Known rows, with every way that one mark hangs from another:
K_239{K_144{K_687{K_458 K_634{K_56{K_207{K_348}}}}}}: -7,353,20,-200,-211,63,176,3,198,136,-152,-266,-118,119,415,121,-169,122,55,-176,-173,-61
K_144{K_687}: -75,-30,-89,-137,-9,-9,0,-110,95,2,124,-104,-96,44,-21,79,26,39,29,-9,-38,16
K_634{K_56{K_207} K_687}: -319,81,80,212,0,-232,78,31,-197,-163,-82,-188,-196,214,267,-205,-180,82,151,-13,-66,-68
K_144{K_687{K_458}}: -67,137,-117,-179,-73,104,20,16,245,31,95,-59,-110,23,66,86,57,155,17,-39,-97,-2
K_207{K_56{K_634{K_687}} K_348}: -47,14,135,-189,86,-173,-49,257,-42,14,-381,-209,44,184,178,62,-83,-112,60,-362,19,-50
K_687{K_144{K_239} K_634{K_56}}: -109,347,-91,114,-265,1,-41,82,-1,76,-275,-84,-40,-80,349,-219,-234,149,156,-57,-37,78
K_687{K_458 K_634{K_56}}: -90,285,-90,80,-174,-11,193,159,167,126,-106,-10,10,78,246,-61,-49,113,57,-129,-28,-80
K_144{K_239 K_687{K_458 K_634{K_56{K_207}}}}: -173,344,-63,-71,-273,51,241,-109,201,-246,-50,-145,-193,100,448,-97,-178,284,148,-82,-131,-41
K_687{K_144{K_239} K_458 K_634{K_56{K_207{K_348}}}}: -29,578,4,-33,-334,262,-49,221,96,-11,-334,-59,10,-33,543,-157,-197,196,102,-123,-94,25
K_458{K_687{K_144{K_239} K_634}}: 61,313,-134,4,-254,100,-47,11,-34,128,-49,48,80,-184,399,-337,-284,289,148,31,39,196
K_207{K_348}: 101,49,77,-153,22,97,-88,70,71,108,-98,14,155,10,-47,106,13,-146,-5,-47,32,-44
K_458{K_687{K_144{K_239} K_634{K_56{K_207{K_348}}}}}: -42,384,1,-15,-266,85,-80,32,-28,78,-164,-82,119,0,541,-278,-366,258,191,-45,49,23
K_348{K_207{K_56{K_634{K_687}}}}: -192,-10,79,25,115,-342,202,251,-97,-193,-266,-264,-222,230,211,67,-57,20,98,-479,68,38
K_239{K_144 K_687{K_458 K_634{K_56}}}: -69,437,7,153,-175,-88,255,26,322,362,-199,-199,-148,52,423,63,-251,316,40,-196,-205,-47
K_144{K_239{K_687{K_458 K_634{K_56{K_207{K_348}}}}}}: -79,577,122,15,-254,120,189,5,344,-7,-262,-80,-20,76,557,-13,-236,256,79,-172,-153,-105
K_458{K_687}: -13,-19,-21,-21,-9,-70,2,-54,42,95,161,7,88,45,78,-118,-150,178,50,46,82,-12
K_687{K_144 K_634{K_56{K_207}}}: -114,287,-174,185,-144,29,11,124,-176,12,-109,-106,-114,44,455,-173,-95,114,60,5,-36,53
K_634{K_56{K_207{K_348}} K_687{K_144 K_458}}: -251,463,15,80,-126,74,-183,390,-76,122,-294,-152,-136,98,437,-190,-141,155,122,-98,-121,-14
K_687{K_144 K_458 K_634}: 99,459,-245,40,-201,270,-11,281,46,236,-129,75,9,-164,297,-123,44,136,14,-21,-88,141
K_56{K_207{K_348} K_634{K_687{K_144 K_458}}}: -11,528,-89,-12,-68,200,-118,406,-156,-21,-332,-37,-146,11,467,-109,-23,179,17,-243,-119,150

Rows:
-133,503,-52,50,-206,84,-100,294,-54,-91,-377,-25,-248,-100,411,-256,-194,335,135,-268,-117,218  K_56{K_634{K_687{K_144{K_239} K_458}}}
-87,299,-74,-45,-208,-19,276,-68,140,25,-43,-271,-268,101,452,17,-178,281,80,-114,-208,-13  K_239{K_144{K_687{K_458 K_634{K_56{K_207}}}}}
-15,195,44,-41,61,-10,33,128,-211,-177,-235,-64,-87,145,252,-30,-56,-18,6,-218,-45,39  K_56{K_207{K_348} K_634{K_687}}
-66,355,15,-191,-54,43,-221,553,41,167,-492,-174,-33,82,386,-18,-64,95,69,-380,-38,53  K_207{K_56{K_634{K_687{K_144 K_458}}} K_348}
-155,324,-79,-92,-281,12,197,-65,317,-48,-78,-104,-110,47,287,-55,-159,226,177,-148,-94,-36  K_144{K_239 K_687{K_458 K_634{K_56}}}
-71,468,32,187,-186,-50,316,-24,208,138,-143,-244,-223,103,581,14,-269,400,29,-156,-227,-44  K_239{K_144 K_687{K_458 K_634{K_56{K_207}}}}
-6,365,45,-62,-23,96,82,249,-75,-159,-257,-10,-97,136,322,-32,-24,89,-3,-251,-92,44  K_56{K_207{K_348} K_634{K_687{K_458}}}
72,-32,123,-302,55,-51,-69,192,94,-14,-315,-168,114,165,136,218,-12,-81,-28,-355,104,-83  K_207{K_56{K_634} K_348}
83,243,-248,41,-138,73,-44,92,-86,303,60,29,130,-98,309,-253,-127,192,76,56,59,159  K_458{K_687{K_144 K_634}}
-228,393,64,-13,-149,-99,8,456,8,-192,-478,-230,-311,39,488,-98,-190,294,175,-520,-5,169  K_348{K_207{K_56{K_634{K_687{K_144{K_239} K_458}}}}}
-140,392,-223,234,-105,-54,-3,125,108,381,-157,-154,-76,31,403,-77,-136,222,86,-82,-96,41  K_239{K_687{K_144 K_634{K_56}}}
-68,70,-122,101,-116,-195,167,-20,50,200,81,-37,139,148,233,-173,-220,179,125,-37,98,-87  K_458{K_687{K_634{K_56}}}
-132,547,-70,120,-345,171,32,152,29,-135,-222,-69,-153,-56,570,-249,-211,327,126,-67,-118,68  K_687{K_144{K_239} K_458 K_634{K_56{K_207}}}
-122,478,-155,117,-73,118,-34,341,-232,-129,-219,-65,-287,18,515,-228,-48,307,43,-194,-138,211  K_56{K_207 K_634{K_687{K_144 K_458}}}
-30,305,-126,28,-138,76,-84,137,-73,242,-41,-89,147,95,481,-209,-213,159,114,-20,67,-9  K_458{K_687{K_144 K_634{K_56{K_207{K_348}}}}}
-95,116,-83,122,-99,-128,214,-87,-64,-12,143,-73,28,195,405,-212,-209,222,106,6,74,-82  K_458{K_687{K_634{K_56{K_207}}}}
0,152,25,-142,-125,-47,149,-119,61,106,-124,-303,-95,130,340,135,-180,0,72,-117,-135,-57  K_239{K_144{K_687{K_634{K_56{K_207{K_348}}}}}}
-143,104,-172,1,-89,-73,214,-147,11,-125,99,-195,-134,186,316,-17,-69,90,86,-16,-75,-67  K_144{K_687{K_634{K_56{K_207}}}}
-84,428,132,-228,-171,67,-249,434,59,-2,-604,-175,-62,-3,463,-94,-203,162,134,-410,-52,81  K_207{K_56{K_634{K_687{K_144{K_239} K_458}}} K_348}
-344,456,44,160,-248,-52,-162,275,60,53,-336,-123,-225,-37,390,-335,-303,310,238,-113,-134,85  K_634{K_56 K_687{K_144{K_239} K_458}}
